Each row was made from one small tree. The marks that hang from a mark follow it in brackets, in the order of their numbers. Every link used is in the known rows. Write each row's tree.
Known rows:
J_383[J_883[J_299[J_49[J_969[J_721]] J_454]]]: [ 13  22   9   4  17 -12  15  17  -5 -26  -4  16 -17  -6  11 -10  -9  12
   1  -2  -8 -18 -10  13  -8  -5  -5   6  -2  -7   4]
J_299[J_288[J_948 J_969[J_49 J_721]] J_883]: [  0  14 -15  18   1   6  -3 -18 -19 -20  -7   7  -3  -7  15 -19   3  28
  21  17 -15   0  16  -4   6  17 -11  -1   5   6   5]
J_883[J_299[J_49[J_969[J_721]] J_288[J_948]] J_383]: [ 26  16   3  15   1  -6   4  27  -4 -46  -5   0  17  -8  25   6 -11  19
   0  -7 -30 -37  -3   6 -12  23  11   9  -8   0  -6]
J_383[J_883[J_299[J_49 J_288[J_948] J_454[J_969]]]]: [ 14  17   5  -2  13  -8   9   4   4 -19 -17  14 -21  -2  15 -14 -12  21
   8   6  -3 -10  -3   6 -13  -7  -1  -2  -2  -8   1]
J_49[J_969[J_288 J_721]]: [ 11  15  11  -2  10 -12 -12  19 -15 -27   8   8  -8  -8   9 -11   1  -4
   5  -9 -24  -3   1  11   2   1  -5  -6   9 -11  11]
J_454[J_969[J_49 J_288[J_948]]]: [ -6  -4  14 -15  18  -4 -18   5   4 -20 -20   1 -12   4   4 -10  20   8
  12  -4  -8   6  18  -4  -4   5  15 -21   2 -18  11]
J_49[J_969[J_288[J_299] J_721[J_647]]]: [ 13   4  15   6  17 -19 -22  12  -8 -29   2   2 -11 -14  16 -11   2  -3
   9 -16 -31  -2   8  11   1   3   5   0   7 -14  10]
J_383[J_883[J_299[J_49]]]: [  9  13   3   5  12  -8  18   9   5 -15  -7  13 -11   3   6  -2  -5   9
 -11   2  -1 -11 -12  10  -6  -4  -2   4  -6 -12   4]
J_948[J_454]: [  5  -2   0  -7   1  -6   2  14   2  14   8   6  -2  -4  15  -8  -7   8
  13 -16  15   7  -7 -11   9  -6  -2 -15   3   2  17]
J_969[J_49 J_721[J_647] J_883[J_299 J_383]]: [-14  -6  21  12  33 -17 -35  35 -13 -73 -11   3  27 -11   6  -7  30   1
  -6 -10 -23 -44   0   1   5  55  10   2 -11 -23  25]
J_49[J_969[J_288 J_883]]: [ -1   8   1 -14  10  -3 -11  25   1 -21   7   4  -5 -11  18 -14  14 -14
  -3   2 -14   7   2  20   4  -1  -7 -13  -1 -22  19]
J_641[J_383[J_883[J_299[J_288[J_969]]]]]: [ 16  16 -14  -5   4 -14  18   7  -2 -22  -1   6   6   5  17 -10  -2   5
  -4  13  -7  11   3   6  -6  -7   1  17  -8 -12   8]
J_299[J_288 J_454]: [ 17  14  -6  -4  -1   2 -19   1 -13  -7  -6   2 -23 -14  23 -18 -15  18
  18   7  -2  -5   1 -10 -10   4 -14 -11   8  22  -3]
J_77[J_647[J_721]]: [ -3  12   0  -4 -14 -14 -10  18  -4   0   7 -15   6   5   8  -5  -2   1
  -6 -12 -15  10   1  -5   1 -23  -1 -11   3  -5   1]
J_641[J_383]: [  9   8 -11  -9  -1 -11  13   5 -10 -14   3  -3   8  -1  12  -2   4   1
  -2  10  -3  12   6  -7  -1  -2  -2  14  -4 -12   7]
J_641[J_383[J_883[J_299]]]: [ 13  13  -8 -10   9 -15  21   9  -2 -23  -2   6   5   4  11  -4   0   3
  -8  13  -3   8   0   3  -3  -6   0  17  -7 -19   9]
J_77[J_647[J_721[J_969[J_883]]]]: [-16   4   4  -1 -11 -17 -14  24  -4 -12   1 -12   7   0  11 -11   3  -8
  -3 -12 -20  11  10  -2   4 -20  -2 -17   2  -9   6]
J_383[J_883[J_299[J_288 J_454[J_969]]]]: [ 12  14   4  -6  12  -5  -1   3   7 -17 -13  12 -16   0  10 -16 -14  14
   7   6  -2  -6  -3  10  -8 -10  -2   0   2   1   1]
J_641[J_383[J_883[J_299[J_49 J_454]]]]: [ 17  19  -7  -8  10 -17  25  14  -8 -25  -3   7  -5  -2  20  -7  -1  10
  -4  11  -2   2  -1  -1  -7  -4  -5  14  -9 -16   9]
J_647[J_77 J_721[J_969]]: [  0 -21  15   1   5   3   9  21   2 -16  17 -25 -13  12  10  -6  -4   6
   5   2 -15  14  21  -5   6 -10 -10 -22  -4 -23  -6]
J_288[J_948]: [ -4  -6  11  -6  10  -2   9  -9  11   2 -11   9   7   5  -4   3   2   8
  10   5  -2   0  10  -2  -3   4  20  -5  -7 -19  -5]
J_969[J_49 J_288[J_299] J_721[J_647[J_77]] J_883]: [  3 -11  27   0  56 -22 -49  23 -17 -61 -10   1 -17 -13  17 -20  38  -5
  -4   2 -18 -18  19  -1   7  47 -13 -28  -8 -48  25]
J_969[J_721[J_647] J_883[J_299]]: [ -1  -9  21   6  25 -21 -33   8  -5 -43  -4   7  19 -10  -5 -14  14  -4
   7  -2 -12 -21   3   2  10  19  -1  10  -7 -22  15]
J_883[J_299[J_49[J_969[J_721]] J_288] J_383]: [ 27  19  -2  18  -4  -5   0  32 -10 -48   0  -5  14 -10  26   4 -12  15
  -5 -10 -30 -37  -8   7 -10  21   1  12  -5  10  -3]
J_288[J_299[J_49[J_969]]]: [ 22  10   0  15   8   0   7   3  -8  -6  -3  -8 -17 -21  19  -2   2   1
   3  -6 -12  -1  14  17 -11  -5  -2  12  -3  -6 -16]
J_299[J_288[J_969[J_883]] J_454]: [  7  12 -12   1  -3   0 -20   0  -6  -8  -3   3 -13 -13  26 -29  -3   9
  23   6  -4   1  10   4 -10   0 -11  -8  -3  19  -1]
J_49[J_969[J_288]]: [  7  10   1  -7   4  -3  -5  19   1 -12   8   2  -9  -6  16  -6   2  -5
  -3  -5 -19   6  -2  13  -1  -5   2  -9   3  -7  12]
J_49[J_969[J_883[J_299 J_383]]]: [ -2   8   0  -4   4   3  -1  30   8 -29   7  -4  19 -13  15  -6   5 -11
  -3  -1 -20 -11   0  28   0   2   5   9  -6  -8   9]
J_647[J_77]: [ 12  -7   4 -10  11   4   8   2  12  -2  14 -20  -9   8   5  -1 -10   1
  -3  19   0   3   6   0   3  -2 -16 -11  -5 -11  -3]

Which tree is each row?
[ -9   8   2   1   0  -2   0  -1 -21 -39 -11  -2 -15 -15  22 -18  -8  18
  42  -2 -13 -19  20  -7  14   2 -21   1  11  15   7] | J_299[J_454[J_969[J_721]] J_883[J_383]]
[  0   3  19   3  18 -14 -18  24 -14 -56  -2  10  26  -6  -1  -8  12 -10
   6  -3 -14 -33   7  13  10  24  -8   6  -9 -20   5] | J_969[J_721 J_883[J_299 J_383]]
[  6  -6   8 -12  28  -9 -26  10  -1 -23  -8   9 -13  -9  16 -15  26 -18
  -3   6  -1   5  19  13   6  10 -14 -23 -11 -36   8] | J_969[J_288[J_299] J_883]
[ 25  12  -6  16  -5  -3   1  25  -3 -38  -4  -5  14  -5  25   8 -10  16
 -10  -6 -19 -35  -8  -1 -10  23   3   7 -10  10  -5] | J_883[J_299[J_49 J_288] J_383]
[  9   0   1 -11   3  -5 -11  16   2   0  -1   1  -6 -11  22 -22  -2  11
  23 -11  14   9   3  -6   6 -14 -10 -14   4  -3  21] | J_948[J_454[J_969[J_883[J_299[J_49 J_288]]]]]
[ -3  19 -25  15  -8   9  -4   5 -20 -32  -5  -3 -14 -17  43 -21  -4  26
  23   7 -17 -16  10  -5   2  21 -18  -6   3  34   8] | J_299[J_288[J_969[J_49]] J_454 J_883[J_383]]
[ -2  -1  14 -16  19 -13 -23  25 -11 -16  -3   9 -11  -7  16 -25  14   6
  24 -18   9   6   7  -9  13   3  -9 -29   7 -16  32] | J_948[J_454[J_969[J_49 J_288 J_721 J_883]]]
[-35 -45  12   9  14 -19 -14  17  23 -42 -12 -15   5  -5  21  -6   1 -14
   5  -3 -27  -9  20  -5  10  20   4 -19  -8 -20  27] | J_721[J_647[J_77] J_969[J_883[J_383]]]
[ -8   9  -8   1  -1   3  10   4 -14 -27  -3   0 -11 -15  27  -7  -7  16
  21   3  -8 -21   6  -8  12  12 -19  -3   2  17   7] | J_299[J_454 J_883[J_383]]
[  8  -1  16  -4  27 -16 -25  19  -4 -38   5  -3 -10 -16  19 -19  10 -11
   7  -1 -27  -1  14  18   6   5  -9  -8   1 -32  16] | J_49[J_969[J_288[J_299] J_721[J_647[J_77]] J_883]]
[ 16  20 -10  -6   7 -15  27  17  -6 -26   1   4   0  -2  19  -5  -1   6
  -9  11  -9   6  -2   7  -6  -8  -2  19  -7 -19  12] | J_641[J_383[J_883[J_299[J_49[J_969]]]]]
[ -6  11 -18  21 -11   2  28   8 -23 -27  -3  -5 -11 -12  30   3   1  19
   2   3  -9 -20  -1  -9  11  15 -29   1  -1  -1  13] | J_299[J_49 J_883[J_383]]
[-30 -42  13   7  17 -18 -17   9  23 -30  -9 -12  -1  -7  14 -10   3 -13
   5   3 -21   0  19  -6   9  13   2 -18  -7 -19  25] | J_721[J_647[J_77] J_969[J_883]]
[ 10  -4  26  -8  20 -16 -22 -11  -5 -25 -20   6 -15   0  -2 -15   7   2
  33  -9 -14   5  33   3   1  -8   5  -8   7 -24  -5] | J_454[J_969[J_288[J_299 J_948] J_721]]
[  9   3  -1  -7   4   2 -13  -2  -1   0 -13   4  -7  -3  16 -14  -6  23
  18   3   1   8   6 -11  -5   5   5 -18   7  -3   7] | J_299[J_288[J_948[J_454[J_969[J_49]]]]]
[ -3  -6  12  -4  10 -13 -17  14  -5  -7  -4   1  -6  -6  12 -17   1  15
  28 -25   4   4   3 -16   9  -1   5 -13  11  -1  26] | J_948[J_454[J_969[J_49 J_721[J_647]]]]
[-25 -43  15   1  24 -25 -27  15  21 -38  -9  -6 -10  -4  21 -12   9 -14
   1   0 -23   1  20 -11  11  19  -1 -34  -8 -28  33] | J_721[J_647[J_77] J_969[J_288 J_883]]
[-12 -42  19   9  28 -25 -15  -3  24 -31 -16  -7 -17  -6  21  -5  -1   0
  11  -1 -31   2  31 -14   7  17  12 -26  -6 -23  16] | J_721[J_647[J_77] J_969[J_288[J_299[J_883] J_948]]]
[  0  -6   8 -14   7   2 -20  -4  13 -17 -15  -3   6  -4   1 -18   8   1
  20   8  -2   6  20  11  -1 -12   4   1  -1 -13   2] | J_454[J_969[J_883[J_299[J_288[J_948]]]]]
[ -3   1  24  -9  23 -12 -25   5 -12 -35 -20   7 -12   3  -2 -15  19   9
  21  -8 -13  -3  21  -5  -1  10   8 -17   7 -22  10] | J_454[J_969[J_49 J_288[J_948] J_721]]
[  9  15   3   0  18  -5   5   7   9 -18 -12  17  -9   2  10 -13  -5  16
   2   6  -5 -10  -3  11 -12   3  10  -2  -7  -3   1] | J_383[J_883[J_299[J_288[J_948 J_969[J_49]] J_454]]]
[ -5 -15  13   9  14 -16 -13  10   0 -25 -15  10 -16 -10  10  -5   6 -14
   5 -11 -19   2  25   3  -1   7   5 -20  -1  -5   1] | J_721[J_969[J_288[J_299]]]
[  3 -12  19   9  15 -19 -16  -4  -7 -24   2  -6  -2   1  -2  -6  -7   6
  12  -3 -15 -12   4 -12   8  12  -6   1   5 -13   9] | J_969[J_721[J_647[J_77]]]
[ -3   5 -14   1  -4   9   1  -1 -10 -23 -14   1  -4  -8  33 -13  -9  32
  24   9  -9  -5  10 -13  13  17 -13 -17  10   1  17] | J_299[J_288[J_948[J_454[J_969[J_49]]]] J_883[J_383]]
[  6   2  -3  22  13   1  -3  -3   4  -4  -4  -7   1  -8   9  -7  20  -5
   4 -10 -12   4  26  24 -14   5  22  13 -14   6 -18] | J_288[J_299 J_969[J_49]]
[ -7  -5   2  23  -2 -18  -9  -8   1  -9   3   2  11   4   0 -10   4  -2
  18 -16 -17  -1  11   4   0   0  13  13  -5   5   3] | J_288[J_969[J_721[J_647]]]
[ 15   6   2  14  -1  -6  11  28   3 -36  -1  -4  20  -2  17  15  -2   8
 -11 -12 -16 -37  -7   3  -7  20  10  10 -16   4  -5] | J_883[J_299[J_49] J_383]
[  2  -3   3 -10  11  -6 -10  19  -2 -10  -6   0 -14  -8  27 -15   5  12
  22 -20   4   6  11  -9  11   2  -2 -24   6  -3  24] | J_948[J_454[J_969[J_49 J_288[J_299[J_883[J_383]]]]]]
[ -1  -3   7 -15  13  -3 -14  22   5  -4  -1   1   1  -9  14 -19  10   7
  17 -14  13   6   3  -3   7  -4   2 -15   1  -5  23] | J_948[J_454[J_969[J_49 J_883[J_299]]]]
[ 15  -6  22  15  33 -31 -20 -10 -18 -39 -18  15 -21 -10  16  -9  12  16
  18  -9 -24 -13  21 -16   8  24  -2 -12  -1 -36  10] | J_969[J_288[J_299[J_49 J_883] J_948] J_721[J_647]]
[ -8  -9  19   1  16  -9 -24   1  -5 -31 -12 -14  -7  -1  -1 -14   8  10
  20  -7 -15  -5  16  -7   1   7   4  -1  10  -9  13] | J_454[J_969[J_49 J_721[J_647[J_77]]]]
[ 28  25  -3  12   1  -8  -9  16 -27 -27   2  -8 -38 -27  42 -23 -18  29
  20   2 -20 -15  -3 -11 -15   6 -27  -8   9  11   7] | J_299[J_49[J_969[J_721[J_647[J_77]]]] J_288 J_454]
[ 15  11   1  -8   6   0 -13  -6  -5  -6 -14   9 -18 -11  20 -16 -13  23
  25  10  -3  -5   7 -11 -12   6   0 -14   3   9  -7] | J_299[J_288[J_948] J_454]
[ 38  25   7   7  11  -6  -5  14  -8 -27  -1   6  -6 -19  19 -10 -10  27
  11   2 -16 -24  -3   0 -18   8   4   8  -5  10 -10] | J_883[J_299[J_49[J_969[J_721]] J_288[J_948] J_454]]
